What can hang from each mark:
z458: z97 z958
z392: z97 z958
z97: z458
z958: z60 z154 z392 z458 z998
z998: z958
z154: z958

Known rows, with every way that one mark hangs from another:
(z958 z60 z154 z392 z998): [-0.04  0.00  0.01 -0.02 -0.31 -0.05 -0.15  0.12 -0.33  0.04  0.24  0.04
 -0.13 -0.16  0.28  0.00  0.13]
(z998 (z958 z60 z392)): [-0.05  0.01  0.03  0.09 -0.01 -0.14  0.02 -0.13  0.09 -0.07 -0.10  0.04
  0.14  0.10 -0.28 -0.13 -0.04]
(z97 (z458 (z958 z60 z392 z998))): [-0.06  0.11 -0.03  0.17 -0.04  0.06  0.33 -0.04 -0.18 -0.04  0.13 -0.13
  0.17  0.09  0.10  0.12  0.07]
(z154 (z958 z60 (z392 z97))): [ 0.01 -0.01  0.01  0.07  0.00 -0.02  0.01  0.12  0.04  0.13  0.17  0.06
 -0.19 -0.01  0.14  0.06  0.03]
(z154 (z958 z60 z392 z458 z998)): [ 0.00 -0.09  0.09  0.17 -0.16  0.13 -0.09  0.24 -0.07  0.21  0.37  0.07
 -0.55  0.20  0.34  0.04  0.09]
(z392 (z97 z458) (z958 z60 z154 z998)): [-0.06  0.12 -0.03 -0.13  0.03  0.02  0.01 -0.25 -0.07  0.05  0.01 -0.13
  0.47 -0.15  0.05 -0.05  0.09]
(z154 z958): [ 0.00 -0.15 -0.11 -0.01  0.13 -0.01 -0.02  0.22  0.08  0.04  0.14  0.14
 -0.09  0.17  0.00  0.03 -0.18]
(z154 (z958 z60 z392 (z458 z97))): [ 0.04 -0.06  0.10  0.10 -0.05  0.10 -0.03  0.22  0.05  0.16  0.14  0.00
 -0.47 -0.01  0.15  0.07  0.11]
(z458 z97 (z958 z154 z392 z998)): [-0.01  0.13  0.06 -0.01  0.10  0.05  0.08 -0.10 -0.09 -0.13 -0.29 -0.01
  0.18 -0.02 -0.21  0.21 -0.02]
(z392 z97 (z958 z154)): [ 0.04  0.00 -0.11 -0.25  0.23 -0.16 -0.08 -0.24  0.15 -0.12 -0.20  0.03
  0.34 -0.06 -0.29 -0.16 -0.18]
(z154 (z958 z458 z998)): [ 0.04 -0.18 -0.04  0.08  0.02  0.11 -0.06  0.25  0.06  0.13  0.25  0.10
 -0.37  0.30  0.15  0.02 -0.12]
(z958 z60 z154 (z392 z97) z458): [ 0.12 -0.06 -0.05 -0.11 -0.21 -0.12 -0.07  0.04  0.03 -0.01  0.02 -0.16
 -0.54 -0.38 -0.02 -0.15  0.20]
(z958 z60 z998): [-0.07 -0.08 -0.02  0.04 -0.11  0.07 -0.10  0.20 -0.09  0.05  0.19  0.13
  0.30  0.06  0.47 -0.05 -0.05]
(z458 (z958 z392 z998)): [-0.02  0.05  0.02  0.15  0.07 -0.01  0.11 -0.07 -0.07 -0.15  0.01  0.09
  0.00  0.37  0.01  0.07 -0.15]
(z154 (z958 z60 (z392 (z97 z458)) z998)): [-0.01  0.04  0.06  0.17 -0.09  0.08  0.09  0.08 -0.10  0.23  0.30  0.03
 -0.10  0.05  0.30  0.14  0.09]
(z998 (z958 z60 z154)): [-0.11 -0.06 -0.13 -0.18  0.04 -0.16 -0.14 -0.04  0.08 -0.14 -0.19 -0.03
  0.23 -0.09 -0.41 -0.15 -0.03]
(z458 z97 z958): [-0.01  0.06 -0.01 -0.05  0.31  0.05  0.14 -0.04  0.16 -0.19 -0.42  0.02
  0.43  0.03 -0.23  0.14 -0.15]

Rows:
[ 0.09 -0.05  0.04 -0.10 -0.22 -0.01 -0.09  0.14 -0.05 -0.01 -0.07 -0.14
 -0.46 -0.42 -0.02 -0.05  0.23]
(z958 z60 z154 z392 (z458 z97))
[ 0.07 -0.16 -0.03  0.00  0.12  0.09  0.00  0.23  0.18  0.08  0.02  0.05
 -0.28  0.09 -0.04  0.04 -0.09]
(z154 (z958 (z458 z97)))
[ 0.12  0.06 -0.07  0.03 -0.17 -0.10  0.21 -0.14 -0.21  0.03  0.10 -0.04
  0.04 -0.17 -0.06  0.07  0.00]
(z958 z154 (z392 (z97 z458)) z998)
[-0.03  0.02 -0.11 -0.07  0.10 -0.14  0.03 -0.04 -0.06 -0.27 -0.11  0.00
 -0.15  0.10 -0.30  0.03 -0.10]
(z458 (z958 z154 z392))
[-0.08  0.12 -0.02 -0.04  0.00 -0.04 -0.04 -0.08 -0.10 -0.12 -0.04 -0.05
  0.00  0.01  0.03  0.07  0.07]
(z458 (z958 z60 z154 (z392 z97) z998))
[ 0.04  0.04  0.01 -0.03  0.20 -0.02  0.00 -0.27  0.14  0.00 -0.08  0.13
  0.50  0.21  0.01 -0.13 -0.24]
(z392 z97 (z958 z998))
[ 0.00 -0.01  0.04 -0.05 -0.07 -0.09 -0.06 -0.11  0.10 -0.06 -0.24 -0.11
 -0.15 -0.16 -0.46 -0.11  0.11]
(z998 (z958 z60 z154 z392 (z458 z97)))
[ 0.09 -0.07  0.11  0.18 -0.05  0.14  0.05  0.15  0.00  0.19  0.18  0.09
 -0.42  0.20  0.12  0.11 -0.03]
(z154 (z958 z392 (z458 z97) z998))
[-0.04 -0.07 -0.05 -0.15  0.03 -0.06 -0.13 -0.04  0.19 -0.09 -0.30 -0.12
  0.05 -0.17 -0.46 -0.14  0.05]
(z998 (z958 z60 z154 (z458 z97)))
[-0.05 -0.03  0.14 -0.01  0.03  0.15 -0.19 -0.02  0.03  0.05  0.02  0.06
  0.13  0.17  0.23 -0.13 -0.03]
(z392 (z958 z60 (z458 z97) z998))
[ 0.02  0.06  0.00 -0.04 -0.25 -0.07 -0.08 -0.01 -0.20  0.07  0.13 -0.01
  0.01 -0.27  0.22  0.00  0.14]
(z958 z60 z154 (z392 z97) z998)
[ 0.02  0.01  0.06 -0.03  0.08  0.06 -0.13 -0.17  0.18  0.07 -0.01  0.01
  0.19  0.12  0.20 -0.20 -0.04]
(z392 z97 (z958 z60 z458 z998))
[-0.07  0.17  0.17  0.12  0.07  0.15  0.09 -0.06 -0.06 -0.04 -0.21  0.01
  0.29  0.03  0.12  0.21  0.06]
(z458 z97 (z958 z60 z392 z998))
[ 0.04  0.07 -0.19 -0.08  0.15 -0.07  0.28 -0.13  0.12 -0.09 -0.16 -0.16
  0.39 -0.22 -0.16  0.02 -0.02]
(z392 (z97 (z458 (z958 z60 z154))))
